Known rows, with every way that one mark hangs from another
j676(j280 j862(j358(j119(j45)))): [ 31 -18  12 -20  33  43  33   6  49 -16 -44  26 -59   6  -4  45 -24 -25
 -29 -45 -28   3  -5 -29  10  -8   5  -7  17  30  12   0  15  -4   9  26
 -14  20  32   5  -9   2   3 -22 -11  16  40 -19   1 -19  14 -29 -11  10
  -1   0 -17  16]
j358(j119(j45(j337)) j862): [ 34 -33  20 -42  10  19  -8  13  12 -19 -41  63 -80  12  24  49  -9   7
 -35 -36 -26  34  48 -30  24  -6  10   8   2  43  28  11 -31   5  40  27
 -13  25  13   9 -17   7 -16  -9 -21  -7  22 -21   5 -22  24  -8  -3 -15
   7  -3 -29  61]
j506(j771(j337 j862(j358))): [ 36  18  -5 -16  10   7  24 -30  32 -41 -23 -10 -22  -3   4  57   3 -20
 -24 -62  -7  10  12 -25  -1 -13  -9 -23 -10   4   9 -23   3   6  -3  24
  -3  13  31 -30 -11   9  10  -3 -41   8  21 -42 -28  -5   5   4   9  14
 -26  -4 -29 -14]
j676(j280(j506(j771(j337))) j862(j358(j119(j45)))): [ 37 -18  29 -10  29  26  34  -8  65 -16 -14  21 -59  -4 -11  44 -19 -26
 -30 -48 -28  11 -26 -30  11 -10   4 -38  14  38  -3 -12 -24   4 -28  25
  -7  18  30   5 -17   0  -7 -10 -31  30  30 -39  -8 -15   7 -35  -5   8
  -6   4 -17  15]
j45(j119 j280 j337(j506(j771))): [  2  19  -8 -46  12  -1  75 -17 -12   6  38  34 -57 -29 -27  54 -12  16
 -29 -50 -15  34  34 -27  29   3  19 -27  26 -24  53 -15 -31   4  -5  35
 -40  27  15 -24 -15  15  26  -4 -39  18   1 -34 -23 -11  15 -22   3  -7
  15   1 -16  33]
j862(j358(j119(j45(j280 j337)))): [ 18 -23  -8 -30   8  30  51  12   7  -9 -37  14 -56   0  -4  51   8 -28
 -29 -45 -15  17  25 -21  13  -4  -3  11   4  28  35   3  17   4  30  25
  -7  32  29 -22  -3   8   0  -1 -11  12  27  -9 -17 -32  21 -19   3  -5
   3   2 -13  38]
j337(j506(j771(j280(j676(j862(j358(j119))))))): [ 23  34   7   8  28   6  57   2  32 -13 -21  29 -53 -18  11  54  -8 -30
 -17 -46 -13  12   0 -25   5 -27   4 -46   7  14  12 -26 -21  10 -43  30
  -4  16  22 -17   1   4  28 -13 -31  11   2 -45 -24  -4  13 -26   0   5
 -10  -4  -9   6]
j337(j506(j771(j862))): [ 26  33  12 -12  22   3  60 -17  23 -30 -22  21 -31  -6  15  57  -7 -26
 -15 -50 -23  12  13 -25  16  -2  11 -22   5 -17  13 -17 -26  11 -19  32
 -12   5  22 -14  -5   3  28 -18 -43  -2   5 -32 -20   3  11 -22   0   7
  -6 -12 -10   7]
j337(j506(j771(j862(j358(j119))))): [ 28  21  11  -8  21   6  76 -22  22 -30 -24  27 -37 -11  18  56   2 -36
 -20 -54 -16  11  14 -22  13  -5   0 -18   4   0   7 -19 -15  11 -14  33
 -10  15  17 -20  -3   3  24 -18 -40   1  -4 -39 -24  -6  18 -27  -3   9
  -7  -7  -6  13]
j358(j119(j45) j862): [ 34 -24   5 -32  11  24 -17  16  17 -27 -51  60 -76  10  29  50 -11  -1
 -31 -38 -31  26  44 -32  22  -6  11   2   0  42  20  13 -37   3  39  26
  -2  17  13  20 -14   6 -12 -11 -19 -16  28 -24   8 -24  23  -6  -2  -7
   6  -4 -19  60]
j676(j280(j506(j771))): [ 27  16  29 -16  21  21  -6  15  51 -23  -6  31 -60   2 -13  50  -6 -16
 -19 -42 -34  12 -18 -39  31   6  16 -26  12   9  14   7 -43  19 -30  27
 -10  -7  40   9  -5   2  13 -20 -35  10  21 -29 -15 -13   8 -24   1  -1
  -1   4 -22   6]
j45(j280): [  8  32 -19 -25   9  28   6  14  18 -21 -19  10 -47   0  -7  53  -8  -2
 -21 -48 -20  14  23 -34  29  -4  20   1   9  -5  45  10  -6   1   9  29
 -12  13  34 -12  -4  11  28 -11 -20 -11  34 -13 -16 -20  11  -3   1   8
   5  -4 -10   2]
j506(j771(j280(j676) j337 j862)): [ 21  47  16   0   1  -2 -39 -16  40 -36 -38  -4 -46 -12   4  58 -17   1
 -21 -52  -4  17   1 -30  -6 -37  -3 -59 -14   9  19 -25 -17  12 -38  24
   1   5  28 -18  -9   7  21   1 -35   6  16 -44 -28  -9  -5  11  12  30
 -28  -5 -35 -18]
j280(j506 j676): [  8  34  11   0  26   9   9  24  37 -15 -26  19 -65   5  -5  49  -1 -20
 -18 -37 -37  16 -28 -36  37 -15  15 -40   7  19  19   7 -75  23 -37  28
  12  10  49  -6  -8   6   0  -3 -13   6  12 -25 -14 -20  -4 -21  16 -29
 -10   3 -17   3]
j676(j280(j506(j771)) j862(j358)): [ 30  10  16  -8  40  27  52  -2  63 -20  -5  27 -47   8 -18  45 -10 -34
 -25 -50 -27   2 -42 -34  26  -5  10 -34  20  21   4 -10 -30   6 -39  26
 -14  12  42  -6 -10   3  12 -26 -28  24  23 -39 -14  -6   6 -31  -2  -2
 -11   6 -20 -26]
j506(j771(j337)): [ 42  12  -5 -22  12  11  -9   7  31 -31  -2   0 -38 -10   0  57  -2  -1
 -18 -53 -27  18  23 -32   2 -10   4 -25  -6   3  20 -14  -8   8  -4  23
  -5   2  35 -10 -11  11  15   5 -46   3  40 -45 -23  -5   6  -1  10 -11
 -15  -4 -29  21]
j676(j280(j506(j771)) j862(j358(j119))): [ 33  -3  27  -6  38  28  40   2  65 -21  -5  41 -55   2 -10  44 -11 -27
 -29 -50 -25   9 -36 -34  26  -5   2 -29  19  34  -1 -10 -27   7 -36  28
 -14  14  35   2 -12   5   5 -26 -31  21  18 -45 -13 -15  13 -34  -6  -5
  -7   9 -16  -9]
j301(j358(j119(j45(j280(j506 j676(j862)) j337)))): [  6  -5  24 -30  22  18  33  14  34  -2 -10  27 -78 -28  -6  46 -28  10
 -40 -34 -27  20  -4 -23  36 -19   4 -23  12  30  41   5 -24  11   2  31
  -8  18  32   3 -18  11   4  -4 -17  24  15 -19  -1 -20   4 -30   8  -5
   5  -5 -17  26]
j676(j280 j862(j358(j119))): [ 32  -6  10 -17  36  39  28   1  53 -19 -32  32 -56   4  -4  44 -21 -21
 -30 -49 -25   1  -7 -32  14  -8   4  -4  19  29  12  -4  16  -2   2  29
 -19  17  34   0  -8   5   9 -26 -18  11  28 -30  -4 -19  16 -25 -13   3
  -6   4 -17  -1]
j771(j280(j506 j676)): [  6  48   3  10  12  12 -29  26  39 -14 -52  11 -73  -6   2  50  -9 -20
 -14 -32 -19  14 -24 -37  16 -32  11 -41   1  21  29   7 -58  19 -54  24
  11   0  41  -4  -4   6   9  -6 -10  -4   5 -11 -25 -25  -2  -8  10   1
 -15   2 -22  -3]
j301(j358): [ 22  16 -19 -34  21  23  21  13  27 -24 -20   7 -53 -23   3  50 -14  -5
 -28 -38 -25   2  16 -26  24 -10   3   6   3   3  41   8   5   9  28  27
  -7  -7  43  -4  -9  14  20 -16 -24   1  19 -10 -11 -12   9 -16  10  -3
 -14  -9 -23   3]
j771(j280 j337 j506 j862(j358)): [ 17  44 -21   8 -20   0 -33 -48  35 -34 -92 -36 -68 -19  22  47 -17 -20
 -19 -48  19  -5   8 -33 -26 -62 -18 -16  -9   9  16 -30  13 -12 -26  22
  12  -2  25 -32 -20   7 -14  -3 -29 -18 -22   6 -36 -24  -3  12  -4  63
 -37 -15 -31 -12]

Rows
[ 24  29  -3 -13 -10  -4 -32 -39  34 -41 -64 -20 -61 -11  22  47 -22   2
 -20 -50 -11   3  19 -36  -7 -39  -2  -7  -3  -7  16 -24  -9 -10  -7  28
   5  -4  28 -14 -28   8 -19  -2 -42 -23  -4  -8 -18 -18  -6   3  -3  26
 -24 -17 -26  19]
j771(j337 j506 j862)
[ 13  12  38 -25  11   3  43   7  11  -7 -54  10 -58   0   3  56 -20 -19
 -20 -35 -20  20  11 -19   7 -17  10 -31   0  -4  37  -9 -27  15 -19  24
  -7  16  23 -20  -7  -2  11   0 -20  18  23 -12 -14  -6   1 -23  10  12
  -1 -11 -26  41]
j119(j45(j337(j506(j771(j280(j676) j862)))))
[ -4  64   4  13  -8  -1 -51  -5  35 -33 -89   0 -83  -7  22  50 -26 -10
 -16 -38   1   2 -13 -38   5 -58  -4 -32  -2   5  25 -21 -25   3 -47  25
   9  -5  35 -16 -10   7   3 -17 -13 -22 -19  -7 -24 -21  -8   9   6  41
 -25 -10 -28  -7]
j771(j280(j676) j506 j862)
[ 29  37   4   0  15   4 -31  10  45 -23 -17  -1 -51 -16  -2  55 -19   4
 -19 -47 -15  18   1 -33  -7 -40   4 -59  -6  12  21 -24 -16   8 -43  21
   0   5  36 -10  -9  11  22   4 -36  11  35 -50 -24  -4  -5   4  12   7
 -24  -3 -35  -5]
j506(j771(j280(j676(j862)) j337))
[  9   2  14 -41  14  14  11   4  18 -12 -19  51 -84 -18   3  49 -23  19
 -43 -36 -16  23  31 -23  40 -23   6 -15   6  40  45  11 -21  10  36  31
 -13  21  17   2 -15  11   5  -8 -15  17   9 -25   6 -15  12 -14   5  12
   2  -5 -27  20]
j301(j358(j119(j45(j280(j676) j337)) j862))
[ 18  -8  23 -13  12  19   3  19  37 -13 -15  21 -68 -13   0  51 -20   3
 -28 -44 -34  31   2 -30  18 -16  11 -42   4  32  20  -5 -42   6 -15  27
   2  24  24  13 -16   6   2   8 -25  13  37 -40  -4 -24   6 -19   8  -4
   9  -2  -8  51]
j358(j119(j45(j280(j506(j771(j337)) j676(j862)))))
[ 10  -7   6 -47   5  24  29  24   3  -3 -35   5 -57   6 -14  53 -13  -1
 -25 -38 -26  23  29 -25  20  -1  20   6   6  -3  56  13  -8   3  24  24
 -15  22  31 -14 -10   6   7   3 -13  10  51   3  -8 -18   7 -15   8   1
  13  -7 -21  47]
j119(j45(j280 j337))
[  2   7  25 -15   8  16  52 -24  21 -21 -49  17 -52   6  -1  50  -3 -28
 -33 -49  -7  17  -9 -21  27 -14  -4 -17   2  24  24  -3 -23  10  -5  30
  -4  35  29 -30 -10   4  -6  -7 -10  13  -2 -15 -16 -29   8 -15   6  17
  -3   2 -15   2]
j771(j862(j358(j119(j45(j280(j506 j676) j337)))))
[ 24  36  -1  -8 -10   9 -55 -38  37 -37 -81 -20 -49 -15  19  51 -29   2
 -21 -48   2   8  19 -32 -20 -36   0 -19 -14   0  27  -8  -1  -3 -18  25
   1   0  19 -13 -19   7   3  -3 -31 -18   7  -1 -26 -22   1  13  -4  51
 -27 -12 -31  -8]
j771(j280 j337 j862)
[ 21  28  -8   9 -24   2 -46 -45  37 -34 -86 -21 -78 -25  29  46 -15 -13
 -23 -48  17   1  15 -33 -29 -60 -24 -13 -10  21  12 -29  16 -12 -23  25
  11   2  19 -22 -21   8 -21  -4 -33 -21 -30  -1 -35 -33   4  10  -9  56
 -32 -11 -26   9]
j771(j280 j337 j506 j862(j358(j119)))
[ 14  41  24   7  19  -3  27 -17  45 -26 -15   1 -44   0  -8  52   4 -27
 -23 -51 -16  18 -35 -28  21 -26  -1 -66  -3  22   2 -18 -63  23 -51  27
  13  17  40 -26 -12   5   0   5 -28  23   1 -49 -25 -10  -9 -13  20  -2
 -25   4 -24 -30]
j280(j506(j771(j337 j862(j358))) j676)
[ 20  -5  30 -30   9  10  29  -5  25 -16 -32  24 -69 -37  15  52 -25   0
 -34 -36 -13  16  19 -16  13 -17  -9 -16  -1  12  36  -7   2  12   6  29
 -12   3  18  -1 -12   7  16 -13 -34  14  -3 -14 -13 -12  14 -24   4  23
  -2 -12 -22  40]
j301(j358(j119(j45(j337(j506(j771(j280 j862)))))))
[ 21  22  10   3  25   8  64  11  29  -9 -34  23 -56 -18  10  54 -12 -33
 -17 -41 -19  14   2 -22   2 -25   6 -49   6  14  13 -21 -23  10 -36  27
   0  19  20 -12  -1   1  25  -8 -25  16  14 -36 -18  -3  11 -30   3   8
  -6  -7  -7  23]
j337(j506(j771(j280(j676(j862(j358(j119(j45))))))))
[ 21 -19   5 -23  10  23  61  14  16  -9 -16  19 -57  -3  -7  51  15 -32
 -29 -46 -15  23   6 -23  21  -1  -5  -7   4  34  25  -3 -15  11   3  24
  -5  29  31 -21  -5   8   0  -2 -21  20  20 -24 -23 -27  19 -22  10 -10
   3   6 -14  33]
j862(j358(j119(j45(j280(j506(j771)) j337))))
[ 15 -15   8 -44   9  25  20  14  18 -10 -16  20 -74 -29  -2  50 -20  10
 -38 -36 -23  18  30 -21  25  -9   1   6   5  20  50   8   8   8  35  29
 -14  10  29   2 -11  12  10  -6 -22  14  22  -6  -6 -23  15 -20   5   5
   7  -7 -18  45]
j301(j358(j119(j45(j280 j337))))
[ 14   5  -1  -7  35  27  43  23  34 -13 -46  18 -58   6   1  49 -14 -24
 -27 -43 -31  10 -10 -26  15 -26   5 -29   7  33  18  -9 -17   7  -2  24
   5  31  43 -13  -6   6   2  -4   1  17  40 -32  -1 -18   3 -22  12 -20
 -10   1 -15  10]
j280(j676(j862(j358(j119(j45)))))
[ 24 -15  15 -42  14  14  57  18   3  -1 -49   8 -58   2   2  52 -11 -18
 -18 -32 -34  18  29 -20  11  -3  18   5   7  -7  40   6 -16   9  14  26
  -9  15  27 -12  -9  -1  -1   1 -21   9  34   8  -8 -11   9 -33   4 -14
   7 -13 -21  66]
j119(j45(j337(j506)))
[ 24  19  16  10  34   3  36   3  55 -16   4  17 -55  -7  -8  48  -1 -19
 -28 -52 -27  19 -37 -30  20 -30  -1 -67   7  42  -1 -24 -60  15 -55  27
  10  26  41 -16 -16   8  -4   5 -29  29  16 -64 -20 -11  -5 -23  15 -27
 -20   7 -18 -12]
j280(j506(j771(j337)) j676(j862(j358(j119))))
[ 10  32  11   2  40  11  23  18  51 -14 -23  24 -61   7  -4  46 -16 -14
 -21 -40 -39  14 -42 -36  36 -23  19 -45  14  21  15  -2 -77  13 -48  28
   6  17  49  -3 -15   8  -1  -9 -12   8  21 -33  -7 -13  -9 -24  14 -35
 -12   1 -17 -15]
j280(j506 j676(j862))
[ 30   8  38 -10  11  18   0 -24  55 -29 -15  21 -56  -2  -6  48  -5 -20
 -26 -50 -20  12 -13 -33  18  -6  -1 -30   6  25   0  -2 -28  15 -26  30
  -8   5  28   0 -11   2  -1 -13 -39  15   1 -34 -20 -20   9 -21  -6  21
 -10   6 -21   2]
j676(j280(j506(j771(j337 j862(j358(j119))))))
[  9  29   1   7  43  14  58  12  48 -12 -26  15 -53   8  -8  45  -4 -33
 -23 -43 -29   8 -46 -32  34 -26  11 -44  13  28  10  -4 -64  13 -43  26
  10  24  50 -19 -11   7  -3  -8  -8  17  17 -32 -12 -16  -6 -26  14 -30
 -18   5 -13 -28]
j280(j506 j676(j862(j358)))
[ 21 -12   0 -33   4  26 -13  10  14 -23 -39  58 -77   7  20  51 -14   4
 -33 -42 -26  30  44 -32  29  -8  18  -4   4  41  29  14 -34   0  38  29
  -9  25   8  16 -13   7  -2 -11 -16 -13  30 -24   7 -26  24  -3  -5  10
  16  -4 -13  45]
j358(j119(j45(j280)) j862)
